Each row was made from one small tree. Brackets hold a mark, then the marks that hang from it, in alphabetical order. Every link used is in the known rows. Write each row's tree.
Known rows:
{gulo ruvaz}: [-14   1  16   2  11  -1   4   2  21   3 -20  -9   3  -4  19  16   6   5
   7  20 -15  19  -1 -10  13  -1  10  -5   0  14  11  -4  14]
{zazeloz {gulo nisiz}}: [ -5 -14  15   8  22  14  21 -16  -6   9 -15 -25   8 -20  -2   7   1  -1
  18  -3 -14   9  -1  -7  14   6  25   6   5   7  24  -6  -9]
{nisiz gulo ruvaz}: [-18  -6  12 -16  -8  16 -12 -21  -2  -3  -2  18  17  -6 -14  -4   5   3
   0  11   7  -8   8  -2   4 -17   6  -1  -9   4   4  -8  -3]
{boze {gupi sezum} {ruvaz {gulo {nisiz {zazeloz bamis}}}}}: [  4   1 -10  20 -33 -26  -6  11  -5 -16  -7   8  -7 -14 -14  -8  -7 -10
 -15  -2  12  -9   4  -1 -35   0  34  -1   5 -11  -2  -5 -22]
{gulo {nisiz zazeloz} {ruvaz {boze sezum}}}: [  6   4 -12   9  25  -6  23  17  30 -13 -18  -5 -12 -12   9   7   4  -6
  13 -11  -4  10  -5   1   5   0  34   6 -14 -16  20 -10  13]
{gupi boze sezum}: [-16  12  24  -3  -1  16   1  13   3  -6  -7  -4  -2  16  -5  10   7  -5
 -13  38 -12  13 -21 -16  18  16 -16   6  -5   2  -4   9 -28]
{bamis {ruvaz {boze sezum}} {zazeloz gulo nisiz}}: [ 11  12  15   5  17   4  -1  -4 -17  -7  -5 -28  -9   8   4  14  -9  -6
   7   0  -3 -18  -2  -5  17  11   2   7  20   4 -18  10 -12]
{pusu {nisiz zazeloz}}: [-11  19   9 -10  -2  -7  -4  -6  25   8 -17 -13  11 -14  16 -10   6   0
  -6  -9  -8   7   4  -3  -4 -12 -29  14  -2   7   0  16   1]
{gupi {sezum {boze {ruvaz nisiz}}}}: [ -3   3  -7  -5  -1  16   5  17 -23  -8   7   4   5   7  16  -1  13  -5
 -27  15  -5 -14   1 -29  -5  18   2 -25   8  15  -2  13 -28]
{zazeloz {pusu nisiz}}: [  3   5  19  -3   2 -14  -4  -8  15  17  -2  -7  10  -1  10   2  -2  -2
  -1   2 -18  15  -5  -3   7   6 -33   1   5  15  -9   9  -4]
{boze sezum}: [  1   0  25   0  23  21  -2   9  14   9 -28 -11   3  -3   6   9   8  -1
   5  11  -5   4  -3   9   4   0   2   3  -5   7  -6   6  -6]
{pusu {nisiz ruvaz} {zazeloz bamis}}: [ -5  18   7  -8 -23 -17  -2   2   6  11  13  12   8   6   4 -10  -1   3
   0 -15   2 -12  12  11  -8 -24 -54  -1  -1  16 -10  13  -7]
{ruvaz {nisiz gulo {zazeloz bamis pusu}}}: [  5 -11 -28   6 -27  -5  -3  -8  10  -5   9  10  -5  -3  -7  -7   8  17
  -5 -21  15  13  11   3  -4  -9  -8   2  16  -5  22   5  -8]
{bamis pusu}: [-14 -23  17 -11   6  22  -4  -2   4  29 -10 -33  16  -3   6  10  -1   6
  -1  15  -6   5  -4  -4   2  12  -7  10   7  10  -6   1  10]
{bamis zazeloz}: [-12   4  30 -15  21  10 -18  -8   9  18 -24 -26  11   3  20   5   1  -3
   7  15  -5   3   0 -15  12   3  -3   6   9  13  -4   7  -3]
{gulo {nisiz zazeloz} {ruvaz {boze gupi}}}: [ -3  13 -11   5  11 -20   8   9  23  -9  -8 -10  -3 -13  11  -5   1  -6
   1  -1  -5  20 -12   4  -8  -1  35  10 -12  -9  17 -11   8]
{ruvaz {boze sezum} nisiz}: [  9   2  -1   4  28  17   8  36 -14 -10 -15  -3   0   6   2  -8  10  -1
  -5  -2  -2  -3  -3  15   0  14  -3 -15 -10 -17  -3   8   8]
{zazeloz {pusu {nisiz gulo}}}: [ -2   3  16  -8 -12  -5  -5 -22  11   8   8  10  11  -1  -1  -1  -1  -2
   5 -10  -9  11   6   1   7  -7 -16   4   7  10  -6   6  -4]
{pusu {zazeloz {bamis {ruvaz {boze sezum}}} gulo nisiz}}: [ 18  16   0  20  -5  -3  15   7 -11 -10  15  -9 -24  14   0  12 -11   6
   9 -19   1 -11  -2  16   7  -4 -29   2  18  10 -16  17 -13]
{ruvaz {nisiz gulo zazeloz}}: [ -9  -2 -16 -13  -6  14  -6  -9   3  -4  -8   3   8 -10  -1 -16  16   8
  -8 -14   7   3  16  -6  -1 -16  11   6  -1 -10  23   8   9]
{gulo nisiz ruvaz}: [ -9 -15  12   5  19  -7  21   1  17   4 -22 -17   8 -14  13  14   3  -2
   7   6 -21  21   0 -21  14   1  36  -3  -2   8  30 -14  12]
{pusu {zazeloz bamis {nisiz gulo ruvaz}}}: [  0   1  -5  -9 -30 -11 -13 -23   6   5  16  29  -7   8 -20  -9  -4   0
  -6 -15  13 -11  10   3  -2 -32 -31  12   4  15   8   2  -4]
{gupi {boze {ruvaz gulo} sezum}}: [ 11  -5   6   5   1  27  -4  22 -10  -9  -7  25  -2  22 -13   9  -6 -15
  -2  16  -3   2   2   7   7   0   2  -3  -6  13 -11   3 -10]
{nisiz ruvaz {zazeloz gulo}}: [-11   5  -9  -5  -1   9  -7 -20   7   9  -1  -5   7 -18  -6   0   5   9
   4   6   8  -5   3   3   5 -11  -4  13  -8   4  13  -4  -8]
{pusu {zazeloz gulo}}: [  0  13  14  -6  18  13  -3 -14   2  23   5 -11  -3   5  12   6  -1   6
  23  -3  -8   5   4   7  17  -5 -11   9   3  16   0  12   4]
{bamis {pusu nisiz} ruvaz}: [-20 -14  25 -11 -18   7   5  -2 -10  15  -1 -40  31  -5  16  10  -3  10
 -10   2 -15  -9   8 -13  -2   4 -19   3  17  15 -22  11   4]
{gulo {nisiz {zazeloz bamis}} ruvaz}: [ -9  -9 -11  17  -8 -19  24   2  35  -7 -20 -15  -5 -20  11  10   4   8
   5 -11  -3  20   1 -12  -1 -12  21   5   8   6  38 -11   0]
{boze gupi {ruvaz {gulo {nisiz zazeloz}}} sezum}: [ 19  -3  -8   8   0  -3 -16   8   1   1 -16   7   4 -14  -8  -7  -4 -17
  -4 -13   7  -6  11  12 -28 -10  51  11  -9  -3   1  -5  -7]
{bamis pusu {ruvaz nisiz} {zazeloz gulo}}: [ -9 -23   6 -10  -1  17  -3  -6 -42  21   6 -55  23   3  14  17   1  15
   4  -1  -3 -24  19 -23  13  19  20  -1  33   6  -2   6   0]
{nisiz {ruvaz {boze sezum} gulo} zazeloz}: [  3  -1 -18  -1   7   0  -7   4   6 -14  -4  20  -7   0 -16 -10  -4  -7
   3   3  13 -16  -6  16  -9  -8  -2   2 -26 -26  -9 -10  18]
{ruvaz {boze gupi} gulo {nisiz {zazeloz bamis pusu}}}: [ 19  -2 -41  20 -19 -30 -10  19  -6 -12  17  10 -15  10  -9 -20  -7   4
 -11  -7   9  15  -8  24 -25   9 -12  -6   3 -22  -1  -1   4]
{gulo {ruvaz {boze {sezum gupi}} {nisiz {zazeloz pusu}}}}: [ 18   7 -14   7  13 -20  13  11  24   1   7  18 -29   3  14   7  12  11
   1  -9   9  21 -11  -1   7  15  -9 -15  -7 -20   7  -8  18]
{pusu {zazeloz bamis {gulo ruvaz} nisiz}}: [  9  13  -9  14  -9 -26  10 -10  18   9   7   0 -27   7   7  19  -7   2
  14 -13  -9  12   6   1  12 -13 -18   9  21  27  19   3   8]

Which tree is each row?
[  6  12 -16   1  -8 -31 -11  -1   6   0  19   6  -1  -7 -19 -12  -2  -7
 -21  15   9  -4 -24  -1 -13  18  15  10 -20 -31  -2 -13 -26] | {gulo {nisiz {ruvaz {boze {gupi sezum}}} {zazeloz pusu}}}
[  5  26  12   5  20  -1  -2  30  14 -10 -11   4  -8   6  10  10   2  -6
   9  16  -3  13 -11  30  -8   6  22  -2 -11  -2 -18  -3   1] | {gulo {ruvaz {boze gupi sezum}}}
[-11 -19 -16 -18 -28 -14 -11 -14   4  19   7  -3  17  -7 -12  -9  -7  -4
  -5  -9   3 -16  11  -1 -16 -12 -18  18  -8  -9  -3  -8  27] | {bamis {pusu {nisiz {ruvaz gulo} zazeloz}}}
[-11   0  21   4 -16   3   1   1   1   4   3 -18   7   8  21   7   0  21
   2   2  -5   0   4  -9   3 -14 -27  -8  16  22 -12  17 -11] | {pusu {zazeloz {bamis ruvaz}}}
[  8  16  -5  -4  14  -5   1  -5 -21  11  28   6   5   0 -12 -15  -7  -6
  15  -8   3  -8  -6  23   0  -4  11   5 -16  -4   0  -6  -9] | {pusu {zazeloz {gulo {nisiz {ruvaz {boze gupi}}}}}}
[ -3   7 -22  -2  14   4   2  18  -2  -7  -8  -9   0  -4   9 -19   9   9
 -16  -6  -1   6  -3  -2   0   5 -15  -5  -9 -17  11  10  16] | {ruvaz boze {nisiz zazeloz}}
[ 12 -17  12   4   6   1   7 -10  10   6 -19  14 -10 -20  -4  -2  -1  -6
   3 -19  10  -1   5 -14  -9  -7  21  -5  -6  -6   7 -13  10] | {boze {ruvaz {gulo {nisiz zazeloz}}} {sezum gupi}}
[ 12  -9  12   0   7 -15   3 -10  -1  -4  -2  33 -25   5 -25  -9  -8 -14
  -6   3   8  -8 -19   1  -4   2 -27  -9 -19 -16 -10 -20  21] | {zazeloz {nisiz {ruvaz {boze {sezum gupi}} gulo}}}
[ -9  -4 -19  -4  -1  -7  -7  -5   2 -10   0  17   0  -1 -11 -16  -7  -2
  -4  10   7  -7  -8   2  -7  -7 -10  -2 -23 -22  -1 -12  25] | {nisiz {ruvaz boze gulo} zazeloz}
[-16 -27  -6 -11 -16  25  10   6 -42 -13  16 -16  21   5  -2  -4   1  18
  -9  -4   2 -15  12  -9   1  11  12 -14  11 -15  -8   3  17] | {bamis pusu {ruvaz boze {nisiz gulo}}}
[  9  12 -15  -1   1  -6 -22   9   4 -10   2  23  -5   3 -18 -16  -4 -12
   0   8  17 -13  -8  33 -24  -9  10   9 -29 -24 -18  -8   5] | {nisiz {ruvaz {boze gupi sezum} gulo} zazeloz}
[ 10 -20   7  13  18   1  16 -22   1  18   0 -22   3 -13  -4  14  -4   2
  16  -1 -15  19  -8  -7  20  15  18   6  10   9  20 -10 -12] | {zazeloz {gulo nisiz} pusu}
[  0 -15 -22  -1   1  -5  -7   0  -2   1 -14  -5   3  -4   4 -15   7   1
  -9  -5  -5   5   9 -12  -6  -4   5  -1  -6 -14  23   2  29] | {ruvaz gulo {nisiz zazeloz}}
[  6 -14 -39  -4  -7  11  -2   0 -10  -5   7  12   3   3  13 -13   6  -4
 -17  -7  -1  -4  12 -23 -12  -6   6 -13   5  14  13   6   3] | {sezum {boze {ruvaz gulo {nisiz zazeloz}}}}
[ -9 -37  17  10   0  -1  15 -15 -16  -7 -14 -25  21 -11   4   4  -6   1
   1   7 -23   1   1 -32   6  -2  34 -10   4  -1  12 -10  11] | {bamis {ruvaz {gulo nisiz}}}
[  1  15 -29   1  -6  14   9   2 -18  -9  16   0  -6  -5  10   2  14  -1
 -14  -1   6 -16   8 -20  -5  13  10  -9  12  11   8  16 -31] | {gupi {sezum {boze {ruvaz {nisiz {zazeloz gulo}}}}}}
[ 17  10 -26   6   9  -5 -14  28  -9 -13  -6  10  -9   6  -5 -22   4 -10
  -6  -9   8  -2   0  30 -26   1  18   2 -18 -31  -5   5  13] | {ruvaz {boze gupi sezum} gulo {nisiz zazeloz}}
[ -5 -14  21  -4   1  15   7 -22   0   6   9  20  -8   3  13   2  -2  -3
   1  10  -1  10  -9 -28  -2   0 -16 -25   7  31 -12  -7  -3] | {sezum {boze {ruvaz gulo}} gupi}
[ -9   7  37  -7  -2  25   1   0  -1   7   1  17  -4   9   3   6   3   6
 -14  22   2  19 -12 -15  17   3 -37 -13   2  26 -12   4 -22] | {sezum {gupi {boze ruvaz}}}
[ -3   9  -1 -11 -15 -12  -2 -14  -6  -9  27  35   9   4 -17 -12  -8  -3
   1  -6   2  -9   0  11   4  -4 -26  -8  -9  -5 -16  -6   0] | {zazeloz {pusu {nisiz gulo {ruvaz boze}}}}
[ 14   4  -2   2   6  32  -2  42 -23  -6  -6  14   6  19  -4   3   9  -5
 -22   8   0  -3   9   5   6   6  -5 -11  -2  12   0  13 -23] | {gupi {boze {ruvaz nisiz} sezum}}
[ 24   6   8   9  16 -11  -6 -11 -10   1  10 -23 -14  13   1  21 -14  -6
   8   3  -3 -11  -9  -7  22  21  -5   6  24   4 -20   6 -16] | {bamis {ruvaz {boze sezum}} {zazeloz gulo nisiz pusu}}
[-16 -43  12  -2 -14  12  -2 -10 -17  12  -4 -34  21   1   4  14  -9  11
   1  19 -12  -5   2 -20   0   8  11  -3  13   4 -13  -6  23] | {bamis pusu {ruvaz gulo}}
[  6  22  19   2  23  15 -12  25   4  -3 -12  -4  -2   6   2  -4   2  -7
   1  12   3   5 -16  36 -11   7   3   3 -11  -4 -28   7 -14] | {ruvaz {boze gupi sezum}}
[ 25  11 -17   9  29 -13   5  18 -11   0  11  -1 -18  18   9  23   0  -3
  27  -6  -1  -1   4   8  22  28  25 -10  12  -9   4  -5   8] | {bamis {zazeloz {gulo {ruvaz {boze sezum} nisiz}} pusu}}
[  9  23 -19  -6   2  12 -14  19  -4 -19   1  16  -3   1  -8 -22  13  -3
  -6 -19  19  -4   8  33 -20  -8  23   7 -14 -26  -4  12  -6] | {ruvaz {boze gupi sezum} {nisiz gulo zazeloz}}
[ -1  34   6 -11 -28 -29 -17  -6 -12 -13  35  38   5   7 -25 -13  -5 -10
 -11   9   9 -15  -7  17 -14   9  -9  -2 -13 -21 -33  -3 -25] | {zazeloz {pusu {nisiz gulo {ruvaz {boze {gupi sezum}}}}}}
[-17   2   6 -12  -2  17  -3 -11 -12 -18   7  25   8   0 -18 -12  -1   2
   1   9  10 -10  -2   8   4  -9  -2  -9 -16  -9  -6 -10   4] | {nisiz gulo {ruvaz boze}}
[ -4  -4  -1  17  25  -4  37   2  -4 -13  -3 -11  -8 -12   3  14  -5  -2
  25  -1 -16  13  -5  -2  18  13  34  -8   0  -2  23 -18  14] | {zazeloz {gulo nisiz {ruvaz boze}}}
[-21 -17 -17  -2 -36   2   6  -9  29   0   2  -5  -4  -8   0  18   1  15
  12 -11  16   9  14   4  -6 -13  15  17  19   6  16  -7  14] | {nisiz {gulo ruvaz} {zazeloz {bamis pusu}}}
[  6  -6   2 -20 -10 -17 -32 -42   7  17  11  14   3   9 -18   2  -7 -10
  -7   5   8 -10   3 -21  15  -6  -7  18  11  11   6 -10  -8] | {bamis {zazeloz {nisiz gulo ruvaz} pusu}}
[  8   7  -9   5 -15 -15  -3 -15  -2  16  16   8 -12   5 -15   0  -8   2
   0 -10   6  -8   3   9   4 -17 -40  12  11  22   9   4 -12] | {pusu {zazeloz bamis gulo {nisiz ruvaz}}}
[  4  -5  26  13 -10  -6  17   4  -7 -12  14  15 -27  18  10   3 -10  12
  19 -11   9  -2  -8   5  -1  -5 -32 -24   2  -7 -32   3  11] | {pusu {zazeloz {bamis {ruvaz {boze {sezum gupi}} gulo}}}}
